Known rows, with every step that occurs
supun laradeg: [-1.34 -0.85 -0.86  0.65  2.15 -0.90 -1.11 -1.96 -0.14  0.96  0.63 -0.63
 -2.20  0.69 -0.88 -0.91  1.00  0.51]
supun laradeg pefuda kulokit valu: [-2.33  0.92  0.54  1.96  2.73 -1.75  1.45 -2.22 -2.84 -0.20  0.73 -0.69
  0.46  2.65 -1.47 -2.17 -1.39 -0.43]
supun laradeg pefuda: [-1.10  1.07 -1.11 -0.38  2.66 -1.25 -0.75 -1.53 -1.01  0.69  1.65 -1.22
 -2.98 -0.34 -3.53 -1.54  0.08  0.49]
laradeg pefuda kulokit: [-0.80  1.71 -0.16  0.90  0.56 -1.34  1.22 -0.27 -1.85 -1.59  2.40  1.90
 -0.41 -1.08 -3.00 -1.04 -0.81  0.11]
romik vofe valu kulokit supun laradeg pefuda: [-1.08  0.91  2.81  2.82  2.52 -3.40 -1.45 -0.62 -2.63 -0.33  5.12  0.96
  1.35  5.47 -3.39 -1.07 -1.09  0.04]
valu kulokit pefuda laradeg supun: [-0.85 -1.07  4.01  1.32 -0.76 -1.95 -1.96 -1.89 -2.98 -3.59  0.23  4.50
  0.88  3.53  0.36  0.15 -3.78  2.09]
rolam vofe pefuda kulokit valu: [-1.09 -0.79  3.40  1.85  0.16 -2.75  3.06 -1.43 -2.58  1.74  0.47 -1.23
  3.58  2.47 -0.23 -1.51  3.50 -2.92]
valu kulokit: [ 0.06  0.38  0.57  0.55 -0.59 -1.79  0.45 -0.17 -1.55 -1.15 -0.02  1.59
 -0.91  1.18  1.76 -0.45 -2.31  1.59]
valu kulokit pefuda: [ 0.08 -0.38  3.06 -0.44 -1.00 -1.30  0.56 -0.45 -1.32 -3.16 -1.29  1.54
  0.54  0.39  2.73  0.31 -3.56  2.13]
valu vofe pefuda laradeg supun: [-1.05  0.53  3.13  2.13  0.65 -3.59 -2.24 -1.68 -3.51  0.34  2.36  1.29
  0.88  1.30 -1.43 -3.79  2.52 -0.12]
romik vofe valu kulokit pefuda: [ 1.07 -1.29  5.85  1.29 -1.04 -0.86 -1.38  1.04 -1.32 -0.92  1.87  0.93
  4.55  1.42  1.99 -0.10 -1.02  1.40]
supun laradeg pefuda kulokit valu vofe: [-2.27  1.29  0.54  2.62  3.05 -3.28  2.08 -2.92 -3.27  2.21  1.76 -1.41
 -0.09  2.26  1.47 -4.20  0.17  0.56]
romik vofe: [ 0.77  0.04  0.65  0.02 -0.14  0.19 -0.75 -0.71  0.22  0.00  3.48  0.19
  1.42  1.30  0.68 -0.03  0.77  0.48]
vofe pefuda: [-0.26  0.85  2.09 -0.31  0.08 -1.23 -0.45  0.51 -1.32 -1.40 -0.22 -0.94
  0.84 -1.48 -2.06 -1.61  1.39 -1.08]
romik vofe pefuda: [ 0.52  1.00  2.79 -0.33 -0.15 -1.22 -1.23 -0.35 -1.11 -1.42  3.22 -0.74
  2.43 -0.07 -1.30 -1.74  2.09 -0.69]
rolam vofe valu kulokit: [ 0.83 -1.98  2.18  2.23 -0.50 -2.47  0.35  0.93 -1.25  5.09  1.16 -0.18
  0.70  1.66 -0.25 -0.16  3.00 -0.74]
kulokit valu vofe: [-0.10  0.45  1.58  1.08  0.23 -1.11  1.92 -0.51 -1.48  2.82 -1.43 -2.57
  2.60  2.73  5.36 -2.17  0.19 -0.06]
romik vofe valu: [ 0.98 -0.94  2.83  1.77 -0.01  0.40 -1.80  1.46 -0.04  2.40  3.25 -0.61
  4.13  0.95 -0.58 -0.47  2.40 -0.82]
vofe pefuda kulokit supun laradeg: [-3.78  0.07  2.05  3.04  2.93 -4.13  0.56 -2.75 -2.19 -3.81  2.21  1.95
  0.39  2.85 -4.22 -1.42  1.19 -1.25]
pefuda laradeg: [-0.50 -1.18  2.19  0.76  0.55 -1.04 -0.80 -0.11  0.02 -1.03 -0.39  2.78
  0.75  1.33  0.22 -0.19 -0.43 -0.18]

Rows
[-0.50 -1.43  5.35  0.31 -0.57 -2.43 -0.14 -0.63 -1.24 -4.14 -1.60  4.30
  1.20  1.81  2.90  0.22 -3.86  1.93] | valu kulokit pefuda laradeg
[-1.24 -1.05  3.04  3.77  2.12 -3.23 -1.71 -1.13 -1.61  0.09  4.11  1.60
  2.12  6.37 -0.78 -0.33 -0.13  0.17] | romik vofe valu kulokit supun laradeg
[-1.29  0.65  4.60  2.56  0.72 -3.19 -0.94 -1.56 -4.45  0.75  0.01 -0.52
  3.87  4.46  1.27 -4.02  1.23 -1.29] | kulokit valu vofe pefuda laradeg supun
[-1.02  0.98  2.25  2.29  0.44 -3.99  1.28 -1.16 -2.47 -0.29  2.00  0.77
  0.70 -1.86  0.38 -4.04  2.83  0.29] | valu vofe pefuda kulokit
[-2.41  1.39 -0.47  0.40  3.25 -1.95  0.18 -1.94 -1.12 -1.55  1.97 -0.20
 -1.93  3.18 -4.32 -0.03 -1.02 -0.80] | kulokit supun laradeg pefuda
[ 0.54 -0.51  2.60  2.43 -0.46 -1.59 -0.81  2.00 -1.71  1.16 -0.24  0.98
  1.54  0.81  0.37 -0.86 -0.74  0.22] | vofe valu kulokit
[-3.43 -0.84 -0.10  3.29  2.78 -2.65  0.88 -3.32 -0.86 -2.32  2.32  2.75
 -0.65  4.13 -2.31  0.19 -0.29 -0.26] | pefuda kulokit supun laradeg
[ 0.60 -2.72  4.79  1.10 -0.84 -1.93  0.54  0.66 -1.12  3.07  0.06 -0.31
  2.44  0.78  0.78  0.84  1.94 -0.10] | rolam vofe valu kulokit pefuda
[-2.05  0.84 -0.98  1.58  2.84 -2.22  0.17 -2.25 -1.92 -0.69  2.97  1.13
 -2.68 -0.36 -4.14 -1.97  0.14  0.63] | supun laradeg pefuda kulokit
[-0.57 -2.04  6.11  3.09 -0.61 -1.90 -3.07  0.33 -3.14 -1.43 -0.05  3.84
  3.56  3.15 -1.07 -0.11 -2.01  0.75] | vofe valu kulokit pefuda laradeg supun
[-0.90 -0.79  1.81  1.50  0.20 -3.22  1.62 -1.46 -1.66  1.25  2.63  0.52
  0.43 -0.59 -2.82 -1.22  4.85 -1.83] | rolam vofe pefuda kulokit
[-1.05 -1.45  3.47  0.76 -0.10 -0.28 -2.31 -1.91 -1.46 -2.56  0.23  2.80
  1.91  2.32 -1.41  0.79 -1.45  0.58] | kulokit pefuda laradeg supun
[-0.81  2.10  1.32  2.06  0.82 -2.45  3.15 -0.92 -3.20  1.35  1.04 -0.68
  2.02  1.62  2.40 -3.21 -0.90  0.00] | laradeg pefuda kulokit valu vofe
[-2.03  0.02  0.81  2.61  0.64 -1.86  1.90 -1.32 -0.89 -3.35  1.69  3.45
  1.63  3.44 -1.34  1.16 -1.23 -0.85] | pefuda kulokit supun
[-0.36 -2.46  7.27  1.98 -0.45 -2.07 -1.45  1.59 -1.52 -1.71 -1.80  3.47
  3.83  1.30  1.41 -0.11 -2.14  0.60] | vofe valu kulokit pefuda laradeg
[ 0.19 -1.33  5.16  1.30 -0.91 -1.12 -0.49  1.85 -1.43 -0.79 -1.52  0.72
  3.08 -0.11  1.32  0.05 -1.75  0.86] | vofe valu kulokit pefuda
[-2.45 -0.52 -0.08  1.41  2.78 -1.70 -0.16 -2.34 -0.26 -1.02  1.03  0.43
 -0.94  4.27 -1.82  0.53 -0.20 -0.59] | kulokit supun laradeg
[-3.41  0.45  1.99  3.68  3.12 -5.70  1.07 -3.64 -2.73 -1.47  3.08  1.34
 -0.32  2.31 -1.55 -3.51  2.54 -0.23] | valu vofe pefuda kulokit supun laradeg
[-0.37 -3.45  5.69  2.96 -0.55 -2.71 -1.97 -0.81 -2.83  2.77  1.45  2.71
  2.81  3.82 -1.62  0.58  1.58 -0.23] | rolam vofe valu kulokit pefuda laradeg supun
[-2.32  0.86  2.86  2.51  0.69 -3.10  1.57 -0.81 -2.25 -4.84  1.62  2.62
  2.52  2.29 -3.30 -0.54  0.04 -1.92] | vofe pefuda kulokit supun
[-0.37  1.36  3.68  0.73  0.30 -2.45  1.57 -0.01 -2.71  1.53 -1.45 -3.57
  3.55  1.42  3.52 -3.94  1.27 -1.14] | kulokit valu vofe pefuda
[-0.89  0.30  1.56  2.99  0.30 -2.00  2.98 -1.40 -2.22  1.68  0.12 -0.15
  3.06  2.49  4.97 -2.56  0.01  0.16] | pefuda kulokit valu vofe
[-1.51  0.75  3.81  1.99  0.07 -1.88  1.82 -0.16 -3.04 -2.32 -1.02 -0.28
  4.35  1.60  0.31 -2.18 -0.23 -1.95] | vofe pefuda kulokit valu
